What can hang from each mark:
rarube: fuvit ketob zozab
fuvit: rarube
ketob: feradaz rarube rilap rono zozab
rilap: ketob
zozab: fuvit ketob rarube reme rilap
feradaz: ketob
rono: ketob
reme: ketob zozab

Known rows, with every way that one mark hangs from another:
{rono {ketob {rarube zozab}}}: [-1.36 -1.01 -1.61 -1.70 -1.25  1.94 -2.13  0.85  1.66 -1.36 -0.02  5.14
  0.35  1.25  0.72 -0.05 -0.55 -4.86 -0.03 -0.03 -0.58  0.51 -1.01 -0.11
 -0.04]
{ketob zozab}: [-0.68 -1.12 -1.93 -3.83 -0.70  0.93  0.06  0.82  1.22 -1.29 -0.11  0.72
  0.79  1.00  0.63  0.19 -0.27 -3.17  0.52 -0.11 -0.29 -0.02 -0.99  0.47
  0.11]
{feradaz {ketob {rarube fuvit} {zozab reme rilap}}}: [-0.19 -1.17 -1.73 -3.84 -0.92  2.79  0.44  1.76  0.95 -1.33 -1.43  1.20
  0.84  2.57  0.65  0.51 -0.22 -4.52 -1.92 -0.27 -0.85 -2.08 -0.90  0.92
  1.87]
{reme {ketob rarube rono} zozab}: [ 0.02 -1.10  0.13 -2.84 -0.57  0.54  0.04  1.13  1.41 -1.07 -1.16  0.52
  2.77  1.41  0.99  0.35 -0.03 -5.69 -1.14  0.19 -0.77 -0.26  0.05  0.51
 -0.25]
{reme {ketob rarube}}: [ 0.14 -0.94 -1.87 -2.53 -1.23  1.75  0.12  1.11  1.59 -1.11 -0.49  0.71
  1.20  1.25  0.70 -0.02 -0.18 -4.31 -1.30 -0.11 -0.05 -0.32  0.10  0.58
 -0.36]
{ketob feradaz {rarube fuvit {zozab reme}} rilap rono}: [ 0.19 -1.27 -0.09 -5.12 -1.53  0.36  2.04  1.29  0.46 -1.24 -2.33  4.03
  1.50  3.50  0.61 -0.51  0.34 -5.33 -1.30 -0.35 -1.39 -1.73 -1.20  0.88
  1.09]
{feradaz {ketob {rarube fuvit} rilap rono}}: [-0.75 -1.04 -0.37 -2.30 -1.23  0.00  0.56  1.04  0.55 -1.41 -1.19  1.28
  1.75  2.25  0.67 -0.49  0.20 -5.08 -0.88 -0.25 -1.26  0.18 -0.84  0.72
  0.33]
{rono {ketob feradaz rarube rilap zozab}}: [-1.66 -1.69 -1.70 -7.69 -0.66  0.88 -1.83  0.09  0.62 -0.49 -1.12  2.20
  2.67  2.75  0.02 -0.55 -0.82 -4.87 -0.37 -0.15 -0.96  0.81 -0.91  0.60
 -0.63]
{zozab fuvit {reme {ketob rarube}}}: [ 1.24 -1.08 -1.85 -2.28 -1.05  2.10  3.07  1.55  1.50 -0.91 -0.96  0.83
  0.95  1.44  0.62 -0.17 -0.32 -4.21 -2.71  0.27  0.06 -3.18  0.06  0.58
  1.35]
{feradaz {ketob rarube rono {zozab fuvit reme}}}: [ 0.08 -1.33  0.15 -4.90 -0.59  1.40  0.53  1.42  0.48 -1.23 -1.60  0.84
  2.14  0.66  0.22  0.22 -0.16 -5.45 -1.92  0.08 -1.23 -2.47 -1.17  0.25
  2.04]
{fuvit {rarube ketob zozab}}: [-1.63 -0.87 -2.04 -0.79 -1.74  0.22 -2.03  2.35  1.60 -1.78  0.66  4.95
 -0.38  0.74  0.61  0.05  0.32 -2.32  0.19 -0.73 -0.16 -0.41 -1.29 -0.04
  0.18]
{rilap {ketob {rarube fuvit} rono {zozab reme}}}: [ 0.42 -1.61  0.25 -4.65 -1.02  1.15  1.17  0.97  1.38 -1.33 -1.79  0.75
  1.32  0.06  0.42  0.91 -0.44 -5.24 -1.73 -0.23 -1.01 -2.05 -0.80  1.18
  1.22]
{rarube fuvit {ketob rilap rono zozab}}: [-1.39 -1.36 -0.36 -3.24 -1.14 -0.86  1.48  1.24  0.37 -1.62 -1.41  1.74
  1.17  2.12  0.27 -0.34 -0.12 -3.51  0.20 -0.01 -1.26  0.46 -1.06  0.86
 -0.04]
{feradaz ketob}: [ 0.34 -0.63 -2.15 -1.29 -0.91  1.03 -2.18  1.11  1.80 -1.36  0.34  1.06
  0.42  0.33  0.89  0.18  0.05 -2.68  0.00 -0.19  0.02 -0.29 -0.94  0.31
  0.89]
{feradaz {ketob rarube rilap zozab}}: [-1.23 -1.36 -2.12 -4.91 -0.89  1.05 -2.47  0.73  0.72 -0.98 -1.03  0.80
  2.27  1.71  0.50 -0.47  0.13 -4.66 -0.61 -0.54 -0.88  0.28 -0.92  0.18
 -0.16]
{zozab {ketob feradaz rarube} reme rilap}: [ 1.19 -1.04 -1.51 -5.13 -0.62  2.41 -1.69  2.24  1.25 -0.72 -1.90  0.94
  1.10  2.68  0.23  0.39 -0.97 -4.34 -1.53 -0.19 -0.42 -1.78 -1.11  0.68
  1.19]
{ketob {zozab reme rilap}}: [ 0.34 -1.22 -1.91 -3.69 -0.52  1.44  0.04  1.62  0.96 -1.10 -0.87  0.68
  0.54  3.47  0.49  0.48 -0.50 -2.84 -0.75  0.24 -0.28 -2.24 -1.09  0.44
  1.52]
{rarube fuvit {ketob feradaz rilap zozab}}: [-0.89 -1.46 -2.19 -5.69 -1.11  0.31  1.34  1.05  0.88 -1.25 -1.35  1.78
  1.27  1.79  0.26 -0.32 -0.21 -2.80 -0.01 -0.50 -0.74  0.56 -1.00  1.37
 -0.10]
{ketob feradaz rarube}: [-0.83 -0.83 -1.64 -5.44 -1.03  1.92 -0.06  0.94  1.50 -0.88 -0.60  0.86
  1.51  1.42  0.38  0.26 -0.31 -4.96 -0.12 -0.77 -0.31  0.07 -0.78  0.69
 -0.21]
{zozab fuvit rarube reme {rilap {ketob rono}}}: [ 1.88 -1.58 -0.29 -2.11 -0.81  0.23  1.13  0.53  1.79 -0.86 -1.41  0.92
  0.42  2.67  0.14  0.82 -0.82 -4.19 -2.64  0.75  0.11 -2.04 -1.12  0.70
  2.40]
{ketob feradaz}: [ 0.17 -0.81 -1.87 -4.45 -0.85  0.86  0.15  0.88  1.60 -0.97 -0.14  0.91
  0.92  1.25  0.58  0.20 -0.22 -2.95  0.34 -0.24  0.03 -0.08 -0.90  0.82
  0.25]
{ketob rarube rono}: [-1.23 -0.77  0.19 -2.90 -1.01  0.83  0.05  1.10  1.04 -1.34 -0.65  0.81
  1.43  1.80  0.52  0.20 -0.16 -5.56  0.06 -0.18 -0.89  0.02 -0.87  0.28
 -0.12]
{rarube fuvit {ketob feradaz rilap rono} zozab}: [-0.15 -1.19 -0.41 -3.50 -1.64 -0.71  0.77  1.40  0.64 -1.56 -1.66  4.84
  0.71  2.22  0.41 -0.38  0.24 -3.31 -0.16 -0.23 -1.18  0.80 -1.38  0.89
  0.31]
{feradaz {ketob rilap rono zozab}}: [-0.13 -1.41 -0.50 -4.48 -0.61 -1.02 -2.44  0.73  0.26 -1.27 -1.20  0.82
  2.33  1.93  0.49 -0.35  0.21 -3.39 -0.24  0.11 -1.13  0.31 -1.26  0.20
  0.48]

Rows:
[-1.08 -1.14 -0.15 -2.84 -1.43  0.06 -0.74  0.99  0.43 -1.42 -1.33  3.71
  1.53  3.12  0.58 -0.51  0.26 -5.46 -0.18 -0.21 -1.21  0.53 -1.25 -0.16
 -0.30] | {ketob {rarube zozab} rilap rono}
[-0.78 -1.18 -1.87 -6.14 -0.84  1.13 -1.44  1.19  1.36 -1.20 -0.78  1.36
  1.25  0.27  0.12  0.46 -0.36 -3.10  0.41 -0.58 -0.40  0.48 -1.01  0.72
  0.02] | {rarube {ketob feradaz zozab}}
[-1.44 -1.22 -1.96 -3.38 -1.20  0.34 -1.50  2.45  1.35 -1.42 -0.03  1.84
  0.52  0.97  0.21  0.12  0.06 -2.42 -0.29 -0.51 -0.33 -2.99 -1.06  0.39
  1.08] | {fuvit {rarube {ketob {zozab reme}}}}
[ 1.45 -1.66 -0.08 -5.11 -0.25 -0.07  0.96  0.09  2.05 -0.53 -1.49  0.74
  2.28  2.15  0.45  1.20 -0.74 -4.96 -2.10  0.34  0.00  0.54 -1.11  1.07
  1.21] | {reme {zozab fuvit rarube {rilap {ketob feradaz rono}}}}
[-0.59 -0.78  0.00 -2.85 -0.86  1.00 -2.27  1.16  1.07 -1.43 -0.74  0.86
  1.79  0.82  0.53  0.21  0.08 -5.39 -0.50 -0.32 -0.89  0.04 -0.86  0.17
  0.49] | {feradaz {ketob rarube rono}}
[ 0.19 -1.12 -0.35 -5.32 -0.84 -1.20  0.07  0.67  0.57 -0.84 -1.14  0.85
  2.04  3.19  0.32 -0.43 -0.06 -3.40  0.07  0.02 -0.71  0.20 -1.06  0.68
  0.03] | {ketob feradaz rilap rono}
[-1.18 -1.43 -2.12 -4.12 -1.05  1.21  0.32  0.86  0.70 -1.25 -1.09  1.16
  1.70  1.55  0.79 -0.43  0.20 -4.66 -0.87 -0.60 -1.03  0.23 -0.89  0.83
  0.11] | {feradaz {ketob {rarube fuvit} rilap zozab}}
[ 1.74 -1.24  0.05 -4.90 -0.32  0.05  0.11  1.31  1.04 -0.72 -1.44  0.62
  2.72  3.46  0.77  0.67 -0.34 -3.44 -1.54  0.51 -0.42  0.22 -0.24  1.07
  0.47] | {reme {ketob feradaz rono} {zozab rilap}}
[-1.47 -1.20  0.34 -5.23 -0.64  1.28 -0.10  1.30  0.18 -1.23 -1.47  0.64
  1.99  3.63  0.19  0.67 -0.53 -5.58 -0.61 -0.08 -1.19  0.70 -1.13  0.34
  0.00] | {ketob rarube rono {zozab rilap}}
[ 1.91 -1.22 -2.44 -1.79 -1.15 -0.14  0.20  1.17  1.31 -0.81 -0.90  0.73
  0.86  3.02  0.68 -0.89  0.08 -1.90 -1.61  0.57  0.12 -2.82 -0.04  0.62
  0.92] | {zozab {reme {ketob rilap}}}
[ 0.63 -0.97  0.07 -2.39 -1.15  1.68 -3.05  2.03  0.71 -1.48 -1.73  3.75
  0.98  3.15  0.51  0.42  0.17 -5.06 -1.87 -0.02 -1.18 -1.79 -1.38 -0.17
  2.12] | {feradaz {ketob {rarube {zozab reme rilap}} rono}}
[-0.67 -1.47  0.46 -8.13 -0.52  1.45  2.77  1.28 -0.16 -0.84 -2.04  0.80
  2.68  3.44 -0.13  0.66 -0.77 -5.64 -1.65 -0.20 -1.21  0.59 -1.31  0.75
  0.42] | {ketob feradaz rarube rono {zozab fuvit rilap}}
[-1.02 -1.25 -2.03 -0.69 -0.69  1.10  1.39  0.97  2.18 -1.07 -0.59  1.71
  0.65  2.73  0.53  0.48 -0.65 -4.70 -0.74  0.29  0.15  0.04 -0.96  0.44
  0.96] | {reme {zozab fuvit {rarube ketob} rilap}}
[ 0.14 -0.86 -2.12 -0.72 -1.19  0.85  1.02  0.73  2.24 -1.59 -0.37  1.68
 -0.56  0.32  1.12 -0.01 -0.51 -4.10 -0.09  0.04 -0.03  0.48 -0.87  1.13
  0.35] | {zozab ketob {rarube fuvit}}
[ 0.48 -1.16  0.19 -5.30 -1.14  0.98  1.21  0.73  1.62 -1.08 -1.31  1.05
  1.67 -0.01  0.43  0.95 -0.46 -5.15 -1.31 -0.54 -0.67  0.43 -0.76  1.50
  0.09] | {rilap {ketob feradaz {rarube fuvit} rono}}
[-0.70 -1.14 -0.10 -4.57 -1.12  0.15 -1.73  0.76  1.26 -1.16 -1.49  1.78
  1.04  3.56 -0.11  0.60 -0.33 -4.66 -0.62  0.04 -0.53  1.09 -1.15  0.73
  0.56] | {zozab {rarube {ketob feradaz rono}} rilap}
[ 0.67 -1.23 -0.24 -1.38 -0.77 -0.12  2.61  0.55  1.66 -1.20 -1.25  1.13
  1.32  3.75  1.24  0.49 -0.08 -4.86 -1.90  0.78 -0.52  0.36 -0.16  1.34
  0.64] | {reme {ketob rono} {zozab {rarube fuvit} rilap}}
[ 0.24 -1.51 -0.41 -4.62 -1.15 -0.86  1.09  0.62  1.01 -0.81 -2.11  1.70
  1.54  3.19 -0.19 -0.57 -0.13 -4.62 -1.48  0.37 -0.53 -1.88 -1.12  0.62
  1.67] | {zozab fuvit {rarube {ketob feradaz rilap rono}} reme}
[ 0.54 -1.27 -0.03 -4.32 -1.02  0.47  1.25  1.17  1.14 -0.92 -1.97  1.81
  0.90  3.74 -0.24  0.34 -0.51 -4.56 -1.93  0.43 -0.43 -1.76 -1.18  0.77
  2.25] | {zozab fuvit {rarube {ketob feradaz rono}} reme rilap}
[-0.25 -0.86  0.03 -1.69 -1.35  1.60 -0.13  1.78  0.68 -1.85 -1.28  4.27
  0.62  2.72  0.86  0.49  0.16 -5.17 -1.52 -0.30 -1.31  0.66 -1.29  0.55
  1.07] | {feradaz {ketob {rarube fuvit {zozab rilap}} rono}}
[ 1.86 -1.52 -0.54 -4.84 -1.37 -1.06  2.39  0.17  1.15 -0.90 -2.14  1.35
  1.63  3.81  0.73 -0.74  0.44 -4.06 -2.53  0.63 -0.58 -1.87 -0.16  1.65
  1.19] | {zozab {rarube fuvit} {reme {ketob feradaz rilap rono}}}
[-1.01 -1.13 -2.05 -3.21 -0.98  0.92  1.05  0.53  2.67 -1.17 -0.71  1.95
  0.93  0.79  0.85  0.44 -0.05 -4.92  0.09 -0.40 -0.18  0.36 -0.71  1.44
  0.35] | {reme {zozab {rarube fuvit {ketob feradaz}}}}
[-1.99 -1.02 -2.36 -1.47 -1.45 -1.11 -1.34  1.97  1.10 -1.31  0.42  2.05
  0.61  2.46  0.27 -0.66  0.10 -2.02  0.21 -0.59 -0.16 -0.74 -1.02  0.28
 -0.28] | {fuvit {rarube {ketob rilap}}}
